Each row was made from one small tree. Brackets hold a mark, then the marks that hang from it, in alphabetical order. Every link used is in the known rows. Write each row's tree.
Known rows
{G {U X} V}: [-19 -15 -52   7  49   8  15   9 -19 -12  -2  -4 -51 -18 -10  -5 -20  10
  18 -36   6 -27  18 -16 -17 -11]
{E N W}: [  4  -9  -5  34  40   3  -5 -34  26 -20  19  34  10 -24 -17   4  21   4
   3  44   8  -4 -46 -40 -19   2]
{X {M {W E}} S}: [ 32  21 -13  -2   3 -34 -29  -1  14 -34 -13   2 -29 -21   0  -6 -19 -71
   8  20 -52   0   3 -24  -5 -57]
{M {X S}}: [ 10  -3 -25  -5 -12 -40  20  30 -11  -7 -14 -18 -16  -2  19   0   1  -9
  16  20 -49   3   8 -22 -25 -18]
{X {M {W E}} S {U G}}: [ 23  49 -24 -15  15 -22 -20  13  31 -15  15  15 -36 -19  38 -13 -29 -84
  24   6 -32 -13  -6   5   2 -64]
{X M S {U {G L V}}}: [-25   7 -41  -8  -9  49   0  16  11  24  21  34 -22 -24  16 -12 -48 -54
   8   2  -5 -14  10  -6 -33 -32]
{L {G {U X}}}: [-37   5 -21 -25  14 -12  17  35   0 -12   3  19 -47  -1   6   8  22  10
   3 -20  12   2 -16   1 -34  -3]
{U X}: [ 12  11 -10 -13   4 -23  21   2 -17 -17 -14 -21 -18  -7  -1  -2   4  10
  14 -23  10 -10   2 -19 -16  -8]
{L {G {U X} V}}: [-53 -10 -41 -18  29   1  13  29 -17   0  -3  31 -64 -14 -15  -9  -5  -3
   6 -22  18  -7  -6 -14 -38   3]
{W E}: [ 22  18   7  22  -6 -19  -4   8   3   2   3   3   7 -10  17   6 -12 -26
   5  -8 -27 -24  -1   2  19  12]
{G L U V}: [-45 -25 -33  22  12  46  11  16  -1  16  27  23 -37 -28 -26   2  -3  -6
 -22 -23   4 -45  26  -4  -8  39]
{U {G L V} {X M S}}: [-23 -10 -50  -8 -14  -8  27  24 -14  -3  -7  14 -34 -48 -12 -26 -53 -40
  25 -21 -15  -9   5 -42 -45 -14]
{G L U}: [-33 -11 -10  12  -7  32  11  21  15   4  24   5 -11 -15 -11  21  25  -4
 -30 -22  -7 -33  15   8  -5  36]
{W {E N}}: [ 25   9   9  28  23  -7  -7  -8  29  -5  18  20   7 -28  12  17   9 -35
  -4   4 -12 -30 -33 -15  15  16]
{L {G {U {X M S}} V}}: [-41 -17 -58 -33  31   6 -11  25 -19 -19 -18  32 -63  -9  -8  -5 -31 -26
  15   0 -13  19  -4 -34 -68 -57]
{U {G L V} {X M}}: [-35   0 -33   7  -9   6  14  19  -3   3   6  10 -52 -51 -21 -21 -34 -22
  23 -40  19 -29   0 -20 -35   2]
{U {G L}}: [-31   7  -4   6 -30   7  28  28  20  28  29  14   2 -28  -3  -3   0 -20
  -4 -18   1 -15  -8   9   8  53]
{S {X M}}: [ 20  13  -2   5  -6 -17 -19 -29  21 -17 -17  -8 -17   6 -32 -16  12  10
  22   3  17  -6  13 -28 -21 -54]
{L G}: [-34   6  10 -24 -17 -10   0  19  -3  15   1  35  -9   5   0  -1  10 -10
  -8  10  14  21 -22   0 -22  11]
{M {W E} {X S}}: [ 39  24 -24   4 -11 -73  18  29  -2 -24 -10 -18 -49 -28  10  -6   8 -54
  18   8 -65 -23  13 -28   6 -14]
{L {G V}}: [-46 -16 -14 -11  -4  11   3  17 -15  23  -1  48 -33  -7 -21 -19 -15 -19
  -2   8  19  14 -10  -5 -23  14]
{U G {X M}}: [-11  21 -16  -7   8 -27   0  15  10 -23  -2  -2 -35 -20  10 -11 -25  -5
  41 -25   7   2 -20  -5 -24 -38]
{M X}: [  0   8  -3   9  -8 -28   4  20  -6  -2   3 -16 -28  -6  13   7  17   9
  13   0 -18 -19  -2  -3 -12  -1]
{X M}: [ -4   5   4   1   5   6 -40 -12   9 -16  -3   1 -14   0  -1   4  -6  -3
  11   3  -1  -1  -2  -4 -16 -46]

Which tree is each row?
[-66 -21 -33  -9  29  31  -3  25  -4  17  12  49 -46  -6 -18  -3 -10  -9
  -8  -3  14   4  -9   2 -27  11] | {L {G U V}}
[ 14  31  -1 -22  25  18 -42 -18  22 -24  10  -1 -50   2   5  -2  21 -33
   5   2  21 -19  14   6  -8 -80] | {X {M W} U}
[-19  -4 -44   2  23 -14  35  23 -20   9   6   8 -36 -30  -7 -33 -43  -5
  35 -32  20  -5  -9 -13 -11   8] | {U {G V} X}
[ 17   5 -27 -25   4 -25  -3   0 -11 -37 -34 -22 -20  -6   9  -4 -21 -13
  29   2 -28  13   2 -38 -47 -70] | {U {X M S}}
[-45 -15 -23  22 -19  25  32  25   3  33  27  33 -20 -43 -24 -19 -29 -27
  -3 -22  11 -20  -1  -5  -2  53] | {U {G L V}}
[ 27  36   0  21  -6 -62   5  22   3 -19   5 -19 -64 -28   3  -1  25 -37
  15 -16 -36 -45  10  -8  20  11] | {M {W E} X}
[-31  19 -27  -3   3  42 -10   0  23  12  38  27 -72 -33 -18 -25 -11 -58
   1 -20  32 -41  15   0  -5 -21] | {X {M W} {U {G L V}}}
[-25  10 -35   1  27  33  10  12   3  28  28  31 -18 -12  23 -20 -41 -17
  20 -10  25 -15  -1  19   4 -11] | {X {U {G V}}}
[ 26  34   1  -5   9   5 -24 -40  28  -9  -7  -6 -20  19  -3  -8  14   4
  20   9  35 -23  25 -15 -23 -81] | {S {X M U}}
[ 41   5 -15   4  31 -22 -33 -17  37 -42  -1  20 -31 -33  -5   2   1 -79
   0  23 -45  -9 -24 -47  -6 -59] | {X {M {W {E N}}} S}
[ -1   6 -32 -20   5 -34  12  26   1 -22 -19  -4 -20 -15  19 -20 -41 -20
  43  -9 -25  19 -17 -23 -41 -55] | {U G {X M S}}
[-29 -17 -61  -2  14  25   5  18 -13 -15  -8   0 -49 -34 -18   2 -25 -22
   4 -20 -22 -24  30 -43 -55 -34] | {G L {U {X M S}} V}
[-10   5 -61  -1  18  -9  27  45  -5  23  14  11 -34 -15  44 -24 -40 -30
  39   7 -20 -14   4  -4 -24 -26] | {M {X S {U {G V}}}}
[  8  38  -9  -2  10  -4 -10 -15  43   1  10   9 -20   5   8 -19  -4  -4
  35  -2  31 -14   2   2 -17 -68] | {S {X M {U G}}}
[ 50  33 -14  -7  39   3 -39 -26  46 -29  13  21 -34 -15  25   7   9 -81
   1  20 -29 -24 -12 -33  -4 -84] | {X {M {W {E N}}} S U}
[-33 -15 -43  11  18  27  33  24 -12   4  10   2 -53 -34 -30   4  -1   4
  -6 -46   8 -49  30 -19 -21  26] | {G L {U X} V}
[-35  18 -21   4   0  54 -14  12  12  33  33  30 -36 -25   5  -7 -29 -35
   9 -18  27 -38  11  14 -17 -14] | {X M {U {G L V}}}
[-24   6 -49   1 -16   7  45  51  -3  37  29  17 -37 -31  29 -11 -23 -38
  10  -2 -19 -36  17  -6 -24  10] | {M {X S {U {G L V}}}}
[ 27  51 -33  -2   2 -58  28  44  18  -1  22  -7 -47 -25  48 -11  -9 -70
  31   2 -49 -33  -4   2  11 -25] | {M {W E} {X S {U G}}}
[  0   3 -47 -24   8  -9   4  14  12 -44  -5 -15 -70 -29 -27   2  27 -36
  -9 -22 -29 -24  23 -42 -40 -46] | {G L {U {X {M W} S}}}
[ 13  23  -9 -19  17 -34 -12 -15   3 -43 -19 -26 -70 -18 -25 -16  16 -20
  17 -21  14 -12   8 -27 -21 -62] | {U {X {M W}}}
[-35  14 -28   3  -6  49  25  17   9  44  39  35 -17 -29   6  -8 -23 -26
  -5 -22  30 -38  13  15  -3  28] | {X {U {G L V}}}
[ 34  43  -6 -15  13  -9 -24 -42  35 -28  -4 -11 -60   8 -25 -24  32 -18
  11   5  43 -30  33 -22 -11 -88] | {S {X {M W} U}}
[  8  -2 -50 -31  41 -24 -12  10   2 -59 -20 -20 -71 -13 -15  -8   3 -31
  14  -8 -28   1  14 -38 -37 -79] | {G {U {X {M W} S}}}
[-20  36  -2   5 -26   1  35  43  23  29  43  -2 -30 -20  38   9  16 -10
   9 -21   3 -51   3  20  -3  26] | {M {X {U {G L}}}}
[-15   6 -23  -5  36   2 -25   7   4 -39  -6 -19 -49  -6   3  14   4  14
  18 -28   1 -19  -1 -10 -30 -59] | {G {U {X M}}}
[ 34  68 -13   7  13 -36 -15 -13  53 -16  15   6 -54 -16  -1 -29   1 -54
  33 -14  16 -46  10  -3  16 -62] | {S {X {M {W E}} {U G}}}
[-13  18 -23 -18 -16  32  -2  19  26  14  24  19  -1 -12  32   2 -20 -50
   7   7 -12  -7   1   3 -30 -40] | {X M S {U {G L}}}
